What can hang from each mark
sadum: lapuf rore sugo
sugo: bato sadum
bato: gabati lapuf sugo
gabati: bato
sini: gabati rore
rore: bato sadum

In the rows, 128 means zero.
Known rows, with every way that one mark hangs from another
{rore {bato gabati lapuf} {sadum sugo}}: [162 109 129 104 158 163  80  87  90 106 159  84 143  98 153 144 131  99
 162]
{sugo sadum}: [ 98  90 121 135 150 151 134 123 125 122 117 161 118 127  96 132 142 123
 122]
{sugo {bato gabati}}: [ 91  92  99 149 113 142 112  86 120  94 160 129 117 133 136 138 100 102
 191]
{rore bato}: [114  59 109 126 120 141 105 122  93  92 117 120  93  82  81 129 119  87
 149]
{gabati {bato lapuf {sugo sadum}}}: [146 156 138 114 175 112 142 171 138 156 119 161 171 146  98 157 138 121
  91]
{bato gabati lapuf {sugo {sadum rore}}}: [116 165 120  95 175 157 106 119 108 156 159 171 160 124 125 144 128 105
 119]
{bato lapuf}: [125  86 144 133 121 153 114 118  92 107 159 118 128 111  85 132 159 106
 139]
{sadum lapuf {rore {bato gabati}} sugo}: [112  61  87 138  95 215  83  74  94 105 139 119  98  90 100 123  96  84
 135]
{rore {bato sugo} {sadum lapuf}}: [ 99  83 109 123 134 136  87 143 102 143 100  94 119  96  89 118  88 142
 111]
{bato lapuf {sugo sadum}}: [109 136 149 101 171 135 124 151  98 158 137 152 156 129  88 139 154 117
  99]
{sadum rore}: [106  75 100 152 117 194 122 106  86 110 143 153  75 103  93 128 113  95
 140]
{rore {bato sugo} sadum}: [118 101 107 111 162 130  95 144  84 136 103 114 110  95 110 132  89 113
 136]
{rore bato {sadum lapuf}}: [110  59 109 131 117 149  93 123 116 110 108  76 105  83  99 113 105 148
 124]
{sadum lapuf {rore bato}}: [100  55  94 131  93 184  98 114  93 104 122 114  73  63  69 112  96 108
 115]
{gabati bato}: [141  79 104 169 119 136 141 131 145 100 113 149 120 137  94 148 115 107
 138]
{sini {rore {bato gabati lapuf sugo} sadum}}: [145 133 148  86 173 121  78 118 102 128 157 103 162  80 128 160 114  84
 180]
{sini {gabati {bato lapuf {sugo sadum}}} rore}: [141 153 168 139 153 115 164 152 157 153 102 145 168 141  79 184 136  91
 142]
{sini gabati}: [ 97  69 122 181  90 148 133 101 122 105 105 120 106 134  80 139 129 102
 172]
{rore {sadum lapuf sugo}}: [106  54 125 169 108 207 110  99 101 129 124 100 110 136 104 119 118 146
 117]
{sini gabati rore}: [ 99  60 147 179  92 161 140  93 123 103 113 122 101 119  63 157 129  74
 201]
{sini {rore {bato gabati lapuf} {sadum sugo}}}: [165 100 154 101 159 175  84  79  90 103 167  87 139  79 139 162 131  71
 188]

Rows
[120 133 142  72 178 116 106 161  88 147 120 134 143  88  88 138 140 103
 102] : {rore {bato lapuf {sugo sadum}}}
[148 168 122 111 176 145 144 163 117 160 132 175 141 125 106 153 115 113
  83] : {gabati {bato lapuf {sugo {sadum rore}}}}
[149  88 127 103 130 214 102 104  37 107 161 112  78  67  93 136 124  59
 126] : {sadum {rore {bato lapuf}} sugo}
[104  68  81 131  95 172  81  89 121  95 136 119 106  76  97 117  93 105
 143] : {sadum lapuf {rore {bato gabati}}}
[ 87 120 106 128 145 132 126  97 140 112 147 151 129 141 148 142 110 121
 170] : {sugo {bato gabati} sadum}
[ 91 129 106 122 167 176 128 140  90 162 117 190 102 120  95 135 106 107
 105] : {bato {sugo {sadum rore}}}
[ 64  87 119 139 113 154 137 120 129 130 129 125 108 127  97 120 111 153
 115] : {sugo bato {sadum lapuf}}
[111 150 133  97 173 169 125 144  79 163 147 167 128 110  96 138 133 108
  95] : {bato lapuf {sugo {sadum rore}}}
[ 99  78 134 161 109 201 107  63 117 116 165  96 116 130 142 147  84 113
 185] : {sini {rore {sadum lapuf {sugo {bato gabati}}}}}
[111  89 119 116 139 130  85 110 106 113 131 146 134  91  88 158 104  52
 186] : {sini {rore {bato gabati sugo}}}
[139 140 111  76 168 148  98 105 112 111 155 135 133  71 132 138 133  98
 135] : {sugo {sadum {rore {bato gabati lapuf}}}}
[125 147 128  73 183 103  89 134 117 139 134 137 178 101 116 145 137 103
 132] : {rore {bato gabati lapuf {sugo sadum}}}
[118 124 130 122 138 130  89 115 108 130 164 139 176 134 104 143 138  98
 153] : {bato gabati lapuf sugo}
[111 157 117  95 156 162 124  96 110 122 187 141 127 108 155 143 112 114
 152] : {sugo {bato gabati lapuf} {sadum rore}}
[ 77  54 121 168  78 206 122  96  81 115 145 107  86 132  87 123  98 113
 131] : {sadum lapuf {sugo bato}}
[124 112 110 187 108 117 149 143 146 135  80 140 135 164  78 160  95  97
 150] : {sini {gabati {bato sugo}}}
[155  93 175 128 130 178 116  94  81 112 131  61 109  81 105 164 131  71
 184] : {sini gabati {rore {bato lapuf} {sadum sugo}}}
[ 83  66 109 166  80 193 107  70 112 106 158 111 120 148 115 129  96 111
 159] : {sadum lapuf {sugo {bato gabati}}}
[153 102 113 102 134 200  84  79  63  97 174 116 110  78 123 141 123  57
 153] : {sadum {rore {bato gabati lapuf}} sugo}
